Every row comes from one small tree of marks. Brackets hold a mark, then the marks that hang from it, in alphabetical order. Every link used is in the known rows. Which tree was each row made from?
Known rows:
(leron (nezativ (voreg geno))): [-15 -33  -4  -3 -33  -9  22 -11  22   7  -2  33 -14   6   7  -4 -27  16
  -2  12   2  38  24 -30  -8  17]
(voreg geno (rosevi (leron dumaku))): [-11 -15  23  40 -53  -7  16  28  16   3 -10 -16   6 -39   3  39   7   4
 -21  18 -14  25   9   3  22  -5]
(nezativ (voreg leron)): [ 18  17   8   6  -6  -3   2 -34 -10   2 -22   1  -6  -6 -16 -34  -7 -15
  18  25  20 -12 -26  -6  -6   3]
(leron dumaku (nezativ (voreg geno rosevi))): [-21 -24   0 -28 -38   4  47  -1  14  12 -17  -5  -4 -44 -10  15 -22  13
 -21 -16 -13  40  49 -14  17  -1]
(geno (nezativ (leron (dumaku (voreg rosevi))))): [-17  46 -38 -55  39  14  14   6 -12   1  -5 -29  13 -39   0  -7   8 -35
 -24 -11  17 -14  12  27  25  -7]
(nezativ (leron dumaku) (voreg geno rosevi)): [ -3  38  -6 -23 -19   7  20  -7  -9  32 -31 -22   3 -61   3  10   4 -39
 -36  12  10  11  20 -15  61  -4]
(dumaku voreg): [  6 -10 -13 -31  22  14  11 -17  -6 -27  -7  18  -9   6 -11  -1  11 -35
 -12  16  41 -32   0   5 -21  14]
(geno leron nezativ (rosevi voreg)): [ 29  14   0 -28  70 -23 -37  21 -23 -15  46 -11  38  17  34  -7  -9 -11
  17 -52   4 -34 -20  37  14  -6]
(dumaku nezativ voreg): [-15   2  -7 -11  38  17  -2  -4 -22 -40   4  28 -33  33   8   6  19   9
   4   7  17  -9  -8   5 -36  13]
(geno nezativ): [-25 -24 -16  15  18  -5 -10   6  16 -35  22  35 -17  12  15 -46 -11  -7
  12   1  35   1  -8   3  -8   9]
(dumaku (rosevi (leron (nezativ (voreg geno))))): [  0   0  -7 -20 -38 -10  -1  -1  50  38 -16  -4  -4   4   3  23 -12  28
  16   9 -53  33   6 -19  -2   1]
(dumaku rosevi): [  1  -5 -18 -17  18  10 -19 -12   8  -7 -13   2 -21   8 -10 -11   5 -33
   3  -2  16 -35   2   0  14   0]
(rosevi (nezativ leron)): [-13  -2 -18  40  -7  -4   3 -17 -22  -2  26  22  -6  41   5 -30   4 -15
   0  19  17  14  13 -34  -6   5]
(voreg rosevi): [  5  -8  -7  -8  22  -1  11 -13 -23 -26  -6  -8 -18  -8  -9   6  16 -33
  -6  -5  18 -21  12  -6  15  -5]
(nezativ leron (voreg rosevi)): [ 25  56 -24 -54  38   2  11 -34 -31  18 -19 -28  -4 -25  -1  -5  21 -60
  -7   3  12 -27   1 -16  41  -9]
(nezativ voreg): [ 12  -8  -6 -28  14  11   8 -26   3 -11 -11  19 -13  -5  -9 -30   0 -35
   3  12  36 -25  -8 -11  -5  12]
(voreg (geno rosevi) leron): [ 13  -6  29  67 -24 -33 -24   3 -19  10 -10  -6  -4   5  -5  12  -9  30
 -10  11   6   8 -12  -6  17  -8]
(nezativ (voreg (geno (rosevi leron)))): [ 33   6  24   7 -13 -15 -12   5  14  23 -10  -6   7  -9   0  24   5  17
  -5   8 -14   1 -24  -9   4  -6]
(dumaku (voreg rosevi)): [ 16   7 -14 -59  36   9  22 -25 -29 -32 -24 -17 -14 -17 -19  27  23 -39
 -15  -5  17 -31  10   9  -5  -4]
(nezativ (leron dumaku) (voreg geno)): [-10  20  -3   7 -34  10   4   0  14  39 -16  12  10 -39  10 -18  -9 -37
 -35  32  32  12   8 -17  44  11]
(leron (dumaku voreg)): [-13 -17  -9 -28   6  32  18  -1   3 -12  -9  12  10 -21 -21  -7   3 -30
 -27  10  47 -31  12  20 -14  15]
(dumaku nezativ): [-27 -17   1  38  23   4 -16   3 -17 -34  21  40 -34  40  22 -15  15  15
  15   5  18   6  -8 -13 -15  14]
(voreg (leron dumaku) rosevi): [ -5   6  14  27 -17  -2  13  -5 -23  -2 -16 -30   7 -33 -26  -4   0  -9
  -5  -1   8  -9   6  12  19 -11]
(leron dumaku (nezativ voreg)): [-23 -29 -17 -30  -8  27  35  -8  21  18  12  19  16  -9 -17 -31 -27   0
   2 -11  18   3  33  -6  -8  17]
(rosevi leron): [  3 -13   8  40  -8  -5  -7   4  13  -6  17  13   3  21   8  -4  13 -14
  12  32  13 -12 -23  -4 -15  10]
(geno leron (rosevi nezativ)): [ 10   9  -5   7  16 -21  -4 -13 -36  -4  31  -8  12  33  -8   0   2  19
  18 -47   7 -11  21  -5  -3 -15]
(rosevi (leron dumaku) voreg): [ 14 -39  27  28  -5  19  -5  30  12  -2  29   9  46  -1  15   3  -3 -27
 -11  24  -3 -20 -25  21 -13  17]

Which tree is each row?
[-22 -21  17  53 -27 -13 -20  55  39   9  21   3  20 -16  15   0 -20  46
  -7  -6 -10  25  -8  21   9  -8]
(voreg (geno nezativ (rosevi (leron dumaku))))
[ 13 -12  14  -1 -14  18  16   3   7  19  11 -14  29  -2 -32  -8  -9  35
   6 -21 -24   1   3  -1 -31 -13]
(geno (rosevi (leron dumaku) (nezativ voreg)))
[  6  -6 -17 -48   1  16  10 -38   4 -11 -27   2 -28  12 -28 -27  -6  -4
  16 -19 -17  -1  13 -18 -22  -6]
(dumaku (rosevi (nezativ voreg)))
[-25  -3  -7  26 -35 -33   4   5  11  11  27  25   6  20  27  14 -16  17
   9  -4  11  36  34 -20  13  10]
(voreg (geno (leron nezativ)))
[ 29  -5  12  -4   3  -1   7 -14  -4   8  10  -9   9  23 -21  -2   2  34
  22 -16 -30   1 -11 -13 -36 -13]
(geno (rosevi leron (nezativ voreg)))
[-22 -24  31  86 -71 -13   1  13  10   7 -13  14  -2 -22  -5 -11 -22  13
 -18  34  23  30  -1  -4  12  11]
(voreg geno (leron dumaku))
[  9  28  -1 -28 -11  18  -6 -24  14  29 -41 -31   5 -35 -37 -33 -12 -16
   9  -2  -2 -26  -7  16  19  -8]
(nezativ (voreg (leron (dumaku rosevi))))
[-14 -43   6  -4 -13   7 -22  41  39 -19  -1  16   5 -22  25 -11 -33  -7
 -23 -14 -17  16  -1  31  17  11]
(leron (dumaku (rosevi (voreg (geno nezativ)))))
[  6 -13  13  10 -46 -15  35  -5 -10 -28 -19 -11 -19  -2  -6  61  19  29
  -8  14 -44  50  11 -11 -43 -10]
(dumaku (voreg geno (rosevi leron nezativ)))
[ 15 -25  15  45  -4 -11  -4   5 -11  -2  31  -1   7  45 -12   8   6  40
  15 -10 -21   4  -6 -11 -36 -11]
(geno (rosevi leron nezativ))
[  8  30  -6   5 -17  -9  -5 -15   5  25 -17  16  -9 -14  19 -10   3 -38
 -19  36  28  11  -6 -35  35  10]
(nezativ leron (voreg geno))
[  5   9 -28 -49  12   7   2  -7  28  20  -2 -17   9  32 -12  32   6   9
  16   1 -38 -15   8   8 -31  -1]
(dumaku (rosevi (leron nezativ)) voreg)
[ 49  12  11 -25  58 -14 -29   4 -38   1  34 -15  43  17  20  18   5 -30
  -1 -37  10 -56 -14  24  20  -1]
(geno leron (rosevi voreg))
[  4  -8  -7 -10  -7  -1  19 -11  27  20  20  11  17  24   1  -6  -8  14
  29  15 -18   9  -3 -16 -30  11]
(rosevi (leron (nezativ voreg)))
[ -3  43 -17 -32 -22  15 -12  -4  25  53 -39 -14   3 -45  -1 -11  -7 -41
 -29  12   8  -2  11 -10  60  -2]
(nezativ (leron (dumaku rosevi)) (voreg geno))
[-26  15  16  47   1   2   2   7 -38 -14  -3 -19 -15  -6  -4   0   9  34
  11  -9 -13  15   0   7   6 -11]
(voreg (leron (dumaku nezativ)) rosevi)
[ -2  11  -3 -13 -12 -22   9  16  16 -29 -16 -11 -15 -22  16  40  14  15
   1  13 -26  32 -12  16 -16  -8]
(dumaku (voreg (geno nezativ) (rosevi leron)))
[  1  40   4  -3  31  -7   3 -16 -55 -29 -22 -23 -30   9  -5  27  28  24
  16   0 -23   3 -12  10 -22 -13]
(dumaku nezativ (voreg leron rosevi))
[  6  -1  -1  20  29 -18 -31  23  17  -5  35  -3  13  23  10 -11   0  26
  22 -13  -4 -11 -28  20 -11 -10]
(geno nezativ (rosevi leron))
[ 10   5 -16 -47  53  -2 -13  -4   5 -10   5   0  -3  -5  -4 -40 -11   4
  13 -34  18 -25 -14  14  -1  -8]
(geno (nezativ voreg) rosevi)
[ -7  19 -20 -49  47  22 -21  -7 -10 -24 -18   2 -40  28  -2  13  23   4
  10 -10  -9 -22  -6  13 -18  -3]
(dumaku nezativ rosevi voreg)
[-31 -32 -21 -30  -1  28  35   2  13   2  13  16  18   2 -17  -1 -16   0
 -15  -2  23  -7  40   8 -25  18]
(leron (dumaku voreg) nezativ)
[-18  -4  33  39 -13  -3 -17  42 -14 -14  28  26  16   2  54  22  -3  14
 -10 -10  -4  28   2  12  15  18]
(rosevi (voreg (geno (leron (dumaku nezativ)))))
[ -6  17 -31   5   2   2 -12 -21 -10  13   3  -1 -18  34  -4 -20   7 -21
   4  -2 -11   1  14 -25  10  -7]
(dumaku (rosevi (nezativ leron)))
[  3 -19   7  30 -18 -10  24  -9 -14 -26  10 -12 -10  21 -10  20  15  17
  17   0 -34  26   5 -16 -33 -13]
(voreg (rosevi leron nezativ))
[  7  26  31  41  -3 -23 -27   0 -26   9 -15  -3 -26  12   7   6  -3  66
  14  -3 -22  28 -24 -12   1 -13]
(dumaku (nezativ (voreg (geno rosevi) leron)))
[ 10  -9  16  28   5  11 -11  26   9  22  21 -13  37  -3 -14   8   3  10
  -8  -5   8 -31  -9  18   8  -6]
(geno (rosevi (leron dumaku)))
[  8 -21  12  13  -8 -17 -40  38  43 -13   7   5   4  11  42  11 -12   3
   7  11 -52  23 -37  21  -3   6]
(dumaku (rosevi leron (voreg (geno nezativ))))
[  4  19  14  -1  26  21 -14  22  -2  24  14 -11  18   4   0   2   9  45
  14 -19 -21 -14 -22  13 -10  -8]
(geno (rosevi (leron (dumaku (nezativ voreg)))))
